Every row comes from one small tree of marks. The marks that hang from a mark follow it in brackets, in the order of their numbers. Every link used is in the known rows. Which tree was each row made from?
In the rows, 128 means zero.
Known rows
J46(J255): [130  95 111 146 120 169  88 159 144 123 128 140 131 156 131  63 125 151
 109 144 124 140 109]
J340(J225(J515 J531) J255(J46)): [147 124  86 125 112 145  94  92 134 143 131 126 122 126 140  73 139 137
 102 152 119 131 130]
J336(J150): [120 129 149 146 130 134 114 154 119 119 121 144 137 167 125 131 133 133
 149 107 129  97 122]
J150(J225): [119 140 131 143 146 139 110 112 108 123 119 144 132 139 114 112 132 141
 122 121 125 115 113]
J343(J531): [116  96 115 134 122 142 129 138 151 132 137 159 121 127 105 120 131 162
 121 112 134 163 102]
J255(J46 J340(J225)): [143  93  38 122 140 167  19  96 175 145 160 135 137 139 123  13 128 136
  91 127 114 144 121]
J225(J150(J336) J515 J531(J343)): [112 148 148 114 116  88 187 193 123 136 154 131 111 104 100 182 112  98
 164 127 147 178 133]
J46(J255(J340)): [137  81  83 122 124 191  40 181 156 137 155 137 136 166 139  39 109 153
 102 147 115 145 118]
J225(J340(J255) J515): [136 123 187 138 131 149 152  96 130 113  98 106 138 151 162 132 137 151
 127 155 116 119 143]
J225(J150 J340(J255) J515 J531): [140 133 188 131 121 111 198 164 103 129 119 100 125 125 146 180 117 132
 151 138 123 101 149]
J46(J255(J340(J225(J515)))): [134 104  60 125 122 185  43 113 162 150 137 118 134 160 141  45 144 119
  99 141 115 171 134]
J343(J531(J225(J150 J340 J515))): [118 138 150 132 119  91 220 104 133 117 119 110 122  93 131 179 111 120
 131 124 135 168 138]
J340(J225): [124 117  86 145 131 135 104  90 149 130 111 140 130 129 104  94 169 135
 117  97 130 141 110]
J46(J255(J340(J225))): [136  84  41 125 124 180  22 138 164 147 143 131 135 150 127  28 147 128
  92 130 117 155 118]
J340(J225(J515 J531) J255): [136 132 104 126 109 135 128 103 120 143 108 127 122 130 128 127 168 134
 121 130 123 132 128]
J255(J46 J340(J225(J515))): [139 113  57 121 137 165  42  75 176 147 152 120 136 147 138  33 124 126
  98 136 112 162 136]
J336(J150(J225(J531))): [122 156 144 125 133 116 115 167  77 129 125 152 129 143 124 183 131 119
 154  99 133  58 123]
J336(J150(J225(J515 J531(J343)))): [110 166 169 117 122 121 138 133  91 140 126 150 120 125 131 216 118  99
 159 117 142  84 127]
J255(J340(J225(J515))): [129 121  81 121 132 152  78  87 161 143 129 122 134 150 126  91 152 123
 119 111 118 160 135]
J46(J255(J340(J225(J150 J515)))): [131 115  65 138 122 163  77 149 147 155 148 106 132 147 127  44 128  95
 117 130 117 186 144]
J150(J225(J340)): [125 132 163 142 158 126 127  90 121 108 108 126 138 130 135 147 132 136
 125 119 126  86 125]
J150(J225(J531)): [126 140 126 123 133 121 123 139  98 130 126 151 123 123 115 163 126 142
 129 111 129  86 108]
J340(J225(J515)): [121 138 106 144 127 134 126  68 148 132 104 127 130 138 118 112 166 123
 124 107 127 159 125]
J255(J46 J340(J225(J531(J343)))): [141  82  41  92 122 155  29 120 182 164 175 154 119  94 113  79 118 130
  97 126 130 129 108]
J255(J46 J340): [143  90  87 116 141 172  37 138 162 133 170 139 138 152 134  29  91 162
 101 146 110 133 120]
J340(J255): [135 108 132 140 123 153 119 141 117 124 119 139 134 152 126  77 138 169
 118 148 117 135 116]
J46(J255(J340(J225(J515 J531)))): [140 103  59 105 110 166  53 143 156 157 147 125 124 143 141  96 138 119
 106 132 121 138 129]

Which tree is each row?
[121 112 135 127 115 107 162 193 125 144 148 151 111  93  91 174 110 128
 150 108 144 127 105] -> J225(J150 J531(J343))
[126 164 200 144 144 141 135  96  75 113  97 106 144 164 172 155 132 110
 145 150 117  81 160] -> J336(J150(J225(J340(J255) J515)))
[144 104  64 144 127 163  64  86 141 138 129 133 134 128 127   4 143 148
  87 153 114 143 120] -> J340(J225 J255(J46))
[131 135 144 140 130  88 190 126 117 101 108 112 134 103 125 149 115 127
 129 119 132 117 130] -> J531(J225(J150 J340))
[140 114  85 126 111 133 108 131 120 144 115 141 123 119 115 107 172 144
 115 119 125 113 113] -> J340(J225(J531) J255)
[112 177 165 146 140 133 124 113  83 123 110 131 137 167 141 152 128 107
 154 117 124 105 141] -> J336(J150(J225(J515)))
[124 140 122 121 124  81 164 219 104 128 156 133 120 123  95 148 122 119
 155 111 138 145 127] -> J225(J150(J336) J531)
[122 152 184 142 153 131 149  67 117 110 103 111 136 140 150 168 132 125
 133 130 124 103 140] -> J150(J225(J340 J515))
[119 154 179 143 144  93 191 144 125 108 128  94 134 141 132 156 123  99
 158 128 131 160 159] -> J225(J150(J336) J340 J515)
[117 136 113 123 125  70 200 146 128 105 139 118 123  85 112 146 119 109
 126 128 143 183 134] -> J343(J531(J225(J150(J336) J340)))
[125 113 187 111 121 121 167 112 158 127 116 129 119 106 141 226 120 135
 144 123 143  96 122] -> J225(J340 J515 J531(J343))
[130 136 193 132 131  97 198 153 123 123 121 105 123 125 133 213 112 117
 161 106 133  99 142] -> J225(J150 J340 J515 J531)
[127  93 168 111 124 124 146 133 156 125 124 145 120  96 126 207 123 145
 135 115 144  79 108] -> J225(J340 J531(J343))
[143 121 140 143 143 118 127 165 116 114 155 101 138 128 140  42 104 122
 122 173 118 144 153] -> J225(J150(J336) J340(J255(J46)))
[116 129 124 116 117  87 165 217 121 137 162 145 113  93  87 164 117 109
 153 118 148 154 118] -> J225(J150(J336) J531(J343))
[113 145 115 103 129 102 124 161 109 134 150 158 115  95 103 162 128 116
 134 130 144 130 112] -> J150(J225(J531(J343)) J336)
[120 148 150 132 159 109 131 112 115 101 120 118 138 133 131 139 139 116
 132 131 130 117 138] -> J150(J225(J340) J336)
[121 139 184 111 135 118 159  93 127 130 114 130 119  97 140 228 119 119
 138 127 141  83 126] -> J150(J225(J340 J515 J531(J343)))
[143 121 139 129 119 127 154  95 117  99  93 118 138 118 152 112 134 160
 102 159 120 106 126] -> J531(J225(J340(J255)))
[153 112 119 127 124 139 113  81 130 100 114 117 140 112 163  54 105 163
  82 183 115 102 128] -> J531(J225(J340(J255(J46))))
[150  93 146 139 139 161  96 108 143 113 126 120 141 138 160  55 111 164
 100 170 113  99 130] -> J225(J340(J255(J46)))
[148 113 166 139 136 161 117  82 144 116 119 105 140 147 173  72 108 156
 107 178 111 119 144] -> J225(J340(J255(J46)) J515)
[115 136 110 118 105 123 171  87 138 121 120 144 119 111 123 142 123 150
 111 133 133 187 114] -> J343(J531(J225(J515)))
[117 127  92 134 111 100 183 150 119 126 138 143 118  91  97 123 109 136
 120 114 137 180 110] -> J343(J531(J225(J150)))
[112 177 137 130 145 115 136 112 103 116 125 125 133 148 125 117 137 111
 136 141 126 166 140] -> J150(J225(J515) J336)
[123 170 194 122 141 109 149 121  91 119 105 117 133 145 159 241 126 102
 162 111 133  42 149] -> J336(J150(J225(J340 J515 J531)))
[125 137 195 154 142 113 192 130 133 115 112  99 133 139 137 165 117 119
 153 113 127 126 146] -> J225(J150 J340 J515)
[121 160 140 121 122  82 186 196 107 127 147 118 119 130 108 167 119 105
 165 118 136 159 143] -> J225(J150(J336) J515 J531)
[118 180 120 134 119  77 198 143 102 109 128 112 129 125 116 121 118 104
 138 138 132 194 144] -> J531(J225(J150(J336) J515))
[118 137 180 118 134 112 126 137 104 127 122 145 126 108 137 233 124 105
 152 110 144  41 124] -> J336(J150(J225(J340 J531(J343))))
[127 136 107 126 116 119 134  96 142 138 112 132 120 123 118 162 162 124
 134  96 133 127 121] -> J340(J225(J515 J531))
[125 143 156 132 118 103 186 177 110 134 134 125 118 129 113 175 113 125
 159 107 130 129 130] -> J225(J150 J515 J531)
[128  99  64 107 118 121  94 170 150 169 165 143 114  88  88 132 133 103
 134  95 137 146 116] -> J255(J340(J225(J150 J531(J343))))
[137 148 183 117 135 130 155 107  88 124 105 112 129 127 161 178 132 137
 131 150 120  79 142] -> J150(J225(J340(J255) J515 J531))
[119 124 108 118 109 124 135  89 157 149 118 145 113  98 110 174 158 116
 131 106 145 140 112] -> J340(J225(J515 J531(J343)))
